In the rows, zero is written as 128.
Known rows, with every step that occurs
a, b, k: [138 105  75 147  94 141  91 140 138 114  58 129 135 126 166 133 107 133
 120 162 104 137 158 161 144 125 112 101 135 158 148 120 127 115 156 180
 147 164 118 150 123 128  94 142 148 152 159  88 127 108 155 141 143 161
 139 116 122 106 142 131 127]
u, k: [148 140 136 134 122 107 120 146 123  96 139 122 137 132 134 102 131 117
 151 121 130 131 117 121 117  96  99 121 133 126 142 104 123 134 133 156
 135 150 139 137 141 124 113 145 109 140 150 131 141 122 170 121 102 116
 112 128 111 147 131 135 131]
u, h: [131 162 140 147 135 115 119 115 156 107 122 131 150 137 126  96 116 143
 157 111 107 153 138 125 122 126 118 103 129 132 133 107 142 140 110 130
 163 122 131  90 153 104 158 114 122 110 110 122 105  82 133 115 141 136
 141 155 131 138 129 127 138]
a, b, q, s: [109 119 114 126  85 158 144  92 201 101 100 158 114 139 175 142 123 116
 121 163 124 175 165 165 145 124 123 143 111 153 144 126 160  87 164 132
 140 138 125  69 126 125 124 123 138 133 175 112 134 102 134 164 172 184
 145 159  93 121 106 111 111]
b, q, s, c: [117 152 145 146  84 168 164 100 165  44 146 134 109 147 144 129 126 132
  96 139 124 144 164 135 147  72 109 138  88 138 136 114 168  79 160 100
 117 142 107  35 147 148 128 137 106 115 166 151 150  72  97 152 108 174
  92 154  70 150 122 129 139]
h, u, k, b: [124 133 144 176 112 117  50 159 166 102 114 106 111 122 166 102 142  89
 181 112 151 101 136 153 164 153 141 146 161  85 171 121 125 151 111 165
 148 204 154 167 141 123 126 118  84 141 166 146 116 124 174 116 124 155
  93 141 100 102 119 147  83]
c, s, q, b, k, u, h: [151 182 113 146  90 115  92 116 167  26 106 136 135 127 154  93 122 137
 162  76 157 155 226 184 161  98 120 116 114 136 155  66 196 125  94 115
 165 240 182  47 169 112 119  98 151 133 121 121  78  96 118  84 125 204
 133 154  77 153 122 124 141]
b, q, s: [120 146 138 115 114 148 144  97 170 104 139 149 109 146 157 142 127 133
 129 130 130 148 149 136 128 101 113 144 109 142 123 108 146  98 153 104
 133 124 130  57 144 131 123 125 133 129 169 138 132 118 119 149 140 157
 111 160  80 141 116 122 132]
c, s, q, b, k, u, t: [162 137  95 131  76 159 115 179 158  49  93 161 120  90 161 120 134 127
 151  75 168 135 207 189 162  87 114 125 110 135 144  88 223  88 113 103
 146 220 187  78 135 145  68 111 189 130  96 139 112 127  97  92 118 194
 118 129  89 139  76 151 146]
a, b, k, u, h: [120 145 106 165 103 121  44 134 154  87  37 114 138 128 170 111 111 149
 158 123 100 168 193 166 163 123 103  81 133 133 143  83 139 122 102 171
 180 213 136 122 141 114 146  94 160 143 109  89 100  70 136 129 146 176
 145 161 109 118 159 137 114]
t, h, u, k: [122 166 130 146 110 110  39 157 155  99 119 126 139 122 161 116 115  99
 158  90 130 137 147 130 134 111 105 110 144  87 124  76 135 172  89 161
 163 176 151 119 141 107 135 118 112  93 154 137 114  89 127  99 112 128
 111 168 108 112 162 134 130]
a, b, q: [119 107 128 133 101 166 139 111 168 125  96 138 129 130 162 141 115 114
 113 156 127 164 165 153 130 123 113 127 133 140 146 142 115 102 127 150
 144 139 131  78 143 131 102 120 152 138 164  99 151 119 139 153 161 183
 155 136 139 138 139 119 108]
q, s: [119 139 115 121 107 121 134 108 162 109 133 146 119 132 141 126 134 131
 130 133 126 137 127 145 139 139 143 144 112 140 134 113 173 109 162 113
 126 127 126 116 115 121 156 130 106 125 140 138 113 112 129 132 146 131
 115 154  83 106  91 125 129]
q, b, k, u, a: [144 152 105 128 107 120 115 153 111 109  66 125  98 144 170 173 124 133
 125 135 157 149 184 151 137  93 118 126 119 151 123 104 135 142 117 126
 139 228 128 167 138 168 114 111 153 144 120 123 100 125 145  81 107 181
 131 116 107 111 127 159  75]
c, s, q, b, k: [176 141  85 127  84 134 138 127 153  56 117 157 128 126 150 119 119 121
 123 112 176 123 193 180 145 112 115 122 110 158 163 113 174 116 150 125
 137 190 168  81 152 130  66 148 142 143 167 116 102 136 137 102 126 191
 123 113  88 140 107 122 151]
q, b: [126 148 118 132 112 125 152 119 153 129 111 125 135 122 126 126 120 119
 124 123 151 150 143 153 140 154 161 143 117 124 138 139 146 153 130 125
 120 167 144 128 136 149 121 143 123 111 163 114 110 128 145 119 149 164
 151 117 143 102 102 126 107]
b, k: [140 135 108 128 127 127  85 146 110 112  95 125 127 130 146 140 113 148
 129 133 117 113 141 135 130 105  97 105 128 147 118 107 110 121 152 145
 140 144 126 143 138 128  89 144 140 140 145 116 129 122 139 127 103 141
 105 123 112 129 153 140 144]
b, k, u, t: [131 136 112 136 112 144  63 198 113 107  76 129 114  99 160 137 127 162
 158  93 118 118 158 145 145  87  90 101 130 125 101  92 155  98 114 130
 153 177 135 147 125 146  85 114 190 138  80 147 143 114  97 118  95 138
 103 139 105 129 127 174 132]
u, k, b, q, s: [112 144 154 132  94 133 130 121 195  69 131 159 108 142 175  98 123 108
 153 135 128 139 147 148 143  99 113 157 136 114 167 100 150 108 157 130
 151 166 144  70 153 122 111 139  88 159 199 144 133 118 182 130 148 164
  88 167  68 127 116 141  86]
s, q, b, k, u, t: [136 163 112 115  87 159 110 184 140  84  87 132 119  95 149 136 114 123
 168  85 168 147 197 159 140  93 104 106 119 133 110  81 175  98  99 115
 138 226 171  94 135 156  59 108 205 106 129 128 151 119 100 106  97 197
 123 134 122 121 100 178 127]
c, s, q, b, k, u: [159 144 103 126  79 131 109 138 144  41 107 139 113 116 159 124 134 123
 131  91 182 128 212 193 175  95 126 134 115 133 155  87 178 115 109 111
 140 244 184  88 144 134  90 111 167 156 135 126  96 139 115  97 116 204
 125 129  77 140 126 127 127]
c, s, q, b, k, u, h, t: [158 188 110 157  54 120  86 144 177  32 134 146 139 107 157  88 144 134
 172  83 163 158 218 187 165 104 116  85 125 141 155  81 213  86  85  91
 173 250 206  55 169 135 105  87 171 132 115 129  98  88  93 106 102 211
 121 153 113 141 129 152 159]

Rows
[148 168  86 121  59 162  98 186 177  42  85 190 138  77 172 124 111 133
 140  55 160 143 228 180 153  81 115 106 117 122 121  58 235 114  91 100
 163 221 179  46 132 129  81 108 187 107  98 130 102  99  75  74 135 191
 132 156  95 113 122 159 153]  c, s, q, b, k, u, t, h
[137 147 139 159 119  99  57 153 133  97 129  97 127 127 152 118 140  95
 172  99 150 122 134 138 143 130 106 124 141 104 142 107 121 147 115 165
 143 177 151 154 144 126 121 120 114 122 154 144 125 110 152 122  93 134
 102 142  89 137 118 134 120]  h, u, k
[120 131 170 139 114 140 120 142 169  94 129 135 112 136 164 101 121 111
 156 129 134 126 147 139 131  94 107 142 151 109 165 115 100 129 122 145
 153 172 143  81 167 125  91 136 103 160 186 126 153 130 186 127 126 168
  95 140 114 145 159 146  90]  u, k, b, q
[116 154 101 124 105 157  44 193 131 102  60 145 125  87 171 139 103 163
 148  77 101 132 178 136 143  79  92  86 132 112  83  60 166 117  87 123
 166 173 138 106 120 130  99 108 190 106  74 128 132  86  84  99 112 138
 115 163 110 100 176 179 148]  b, k, u, t, h
[149 155 122 105  94 130 134 156 110  82  98 125  97 141 166 163 123 101
 142 137 182 145 213 137 124  72 102 115 123 161 118  85 137 115  95 115
 131 237 140 116 139 160  94  98 168 134 138 128 124 130 121  72  93 206
 126 114 104 122 129 159  86]  s, q, b, k, u, a
[114 128 126 151  58 173 169 112 173  40  98 138  78 160 179 170 139  99
  95 176 135 170 207 150 163  60 117 139  98 152 144 110 186  61 127 113
 122 195  95  70 120 162 168  83 120 144 117 144 128  62 106 128 127 221
 126 159  63 138 115 135  71]  k, u, a, b, q, s, c
[133 205 132 148  65 124  83 151 157  76 133 110 142 113 144 100 122 135
 188  95 156 169 208 159 145 105 108  64 128 139 122  75 171  95  65  97
 167 251 191  70 170 147  95  85 184 114 145 117 141  86  85 120  84 205
 127 156 150 123 150 175 140]  s, q, b, k, u, h, t
[122 133 171 166 116 138  60 149 176  88 123 105 104 133 180 112 132  88
 178 111 152 118 158 152 151 123 121 147 162  84 159 112 102 137 107 155
 162 201 160 106 172 127  98 115 109 141 191 146 141 128 169 127 120 184
  94 148  98 136 146 140  80]  h, u, k, b, q
[106 144 158 159  96 134  65 131 213  68 124 127  93 139 189 113 141  90
 178 119 145 124 157 163 163 126 129 164 141 100 172 104 146 122 137 143
 157 195 157  95 156 120 118 120  88 137 208 160 119 109 162 134 137 187
  79 174  58 115 110 141  85]  h, u, k, b, q, s
[134 105 110 142 104 131 136 138 135 129  79 132  99 144 165 165 143  94
 122 170 140 158 170 143 141 114 139 126 134 140 140 124 145 109  98 139
 143 185 122 165 107 136 166  79 141 164  77 125 111 115 136 101 149 168
 159 135 122 116 116 136  65]  k, u, a, b
[123 201 117 171  80 113  61 158 152  95 102 109 138 111 153 105 123 161
 176  98 131 171 177 165 161 126 125  76 131 133 126  96 172 123  90 112
 172 243 175 117 161 154 114  96 169 119 132 115 113  77 107 120 100 184
 131 152 145 103 157 175 130]  q, b, k, u, h, t
[168 118 127 119 106 141 154 120 151  70 166 162 124 120 133 113 143  99
 130 115 156 110 163 147 134 108 120 135 124 142 157 116 177  91 128 107
 132 132 158  67 128 109 123 119 129 146 116 146 117 143 112 109 126 152
 118 127  92 166  99 111 154]  c, s, q
[112 154 160 163  67 160 156 124 192  13 140 134 109 148 159  91 127 104
 126 143 126 131 158 143 162  71 109 148 117 111 178 104 165  91 156 124
 130 175 121  52 151 137 117 151  56 149 208 155 146  77 169 140 120 190
  68 164  55 139 124 150 102]  u, k, b, q, s, c
[108 124 152 136 127 164 126 121 167 124 120 142 105 136 158 125 120 118
 135 135 137 123 163 139 146 126 136 136 151 112 154 132 110 117 113 124
 141 154 132  73 153 125 105 119 124 152 164 126 142 147 147 134 158 181
 119 137 132 122 151 135  89]  k, b, q
[117 173 149 162  98 113  76 151 154 114 148 110 137 114 133  93 148 141
 181  94 124 161 152 131 149 121 129  84 141 109 124  98 169 103  65  94
 164 181 168 103 147 130 169  69 157 116  75 133 126  85  87 134 104 145
 128 172 148 134 150 161 131]  k, u, h, t
[ 98 131 145 133 104 163 135 103 200  98 120 160  97 140 175 120 125 121
 139 144 130 136 159 152 156 127 141 163 129 125 165 121 154 105 147 106
 141 142 129  63 141 122 133 125 104 152 183 137 123 128 141 138 170 183
 100 161  86 104 117 135  87]  k, b, q, s
[111 130  72 142  79 172  47 193 162 110  27 156 137  85 188 144 100 153
 139 111  94 154 197 162 157  95 101  78 136 120 108  72 177 112  92 158
 171 189 136 115 103 125 107 102 193 120  83 108 129  71  97 114 152 163
 150 166 128  82 159 170 123]  a, b, k, u, t, h
[138 133 122 158 120 158  77 181 150 132 106 122 125  96 150 139 141 117
 170  90 141 113 132 143 142 147 126 122 136 106 116 123 168 115 118 135
 142 129 139 149 123 143 114 109 158  87  96 161 132  99  89 128 114 133
 118 138 123 123  74 160 137]  h, u, t
[109 152 122 140 122 134  45 140 152 128 106 120 132 115 161 141 112 113
 139  96 130 130 166 138 144 139 138 117 136  94 110 101 142 162  88 135
 153 154 136 108 123 113 149 102 130  85 125 132 107  90  78 117 137 144
 134 160 122  93 165 133 128]  t, h, u
[120 153 112 122 112 160 111 174 161 137 106 174 150  93 141 125 105 132
 135  95 104 137 146 124 118 106 115  93 133 112  99  99 183 125 108 121
 150 102 127  85 119 117 118 127 155  81  88 133 136  88  85 107 146 116
 139 155 144 103 121 157 148]  u, t, h
[127 127 143 150 111 121 116 151 158  96 121 132 127 129 144  88 131 105
 155 132 128 118 126 136 145 124 127 137 154 103 174 119 130 140 124 156
 142 174 140 144 141 116 120 141  79 160 159 128 125 131 194 111 132 138
 106 135 110 112 129 149  89]  u, k, b
[118 182 106 110  76 164  89 189 163  84  78 155 134  83 161 139  91 129
 155  67 152 153 222 147 138  79 107  83 118 121  92  48 186 119  68 109
 156 219 170  55 127 140  71 105 206  80 120 120 143  97  76  88 119 196
 138 160 129  91 146 181 136]  s, q, b, k, u, t, h
[153 110  73 141 100 143 118 151 127 121  53 151 118 144 176 163 111 111
 112 190 113 144 161 140 115 107  98  97 138 182 140 130 124 109 161 170
 152 158  93 168 118 136 108 132 134 153 128 103 120 104 162 108 124 161
 136 113 120 123 119 144 105]  u, a, b, k
[103 152 134 168 106 121  31 163 184 103  96 128 125 118 175  99 118  84
 170  92 128 119 158 146 160 139 144 121 169  66 150  91 138 171  89 163
 169 203 145 126 138 108 138 117  80 120 164 136 105  94 151 100 146 151
 109 166 110  79 165 149  92]  t, h, u, k, b
[136 132  69 156  87 143  40 164 157 125  33 145 124 139 208 180 101 101
 120 163 114 145 198 144 137 110 108  79 151 150 125 101 141 143 120 182
 171 184 102 156 117 127 131 106 138 110 132 110 100  69 122  92 136 177
 142 145 108  81 157 144 104]  t, h, u, a, b, k
[124 151 101 184  65 126  41 158 165  99  77 117 139 115 165 105 128 148
 175 130 100 167 181 164 165 128 111  58 149 144 137  98 162  83  93 149
 183 222 159 125 140 132 128  82 169 143 109 102 124  69 113 151 115 173
 140 162 140 109 167 162 128]  a, b, k, u, h, t
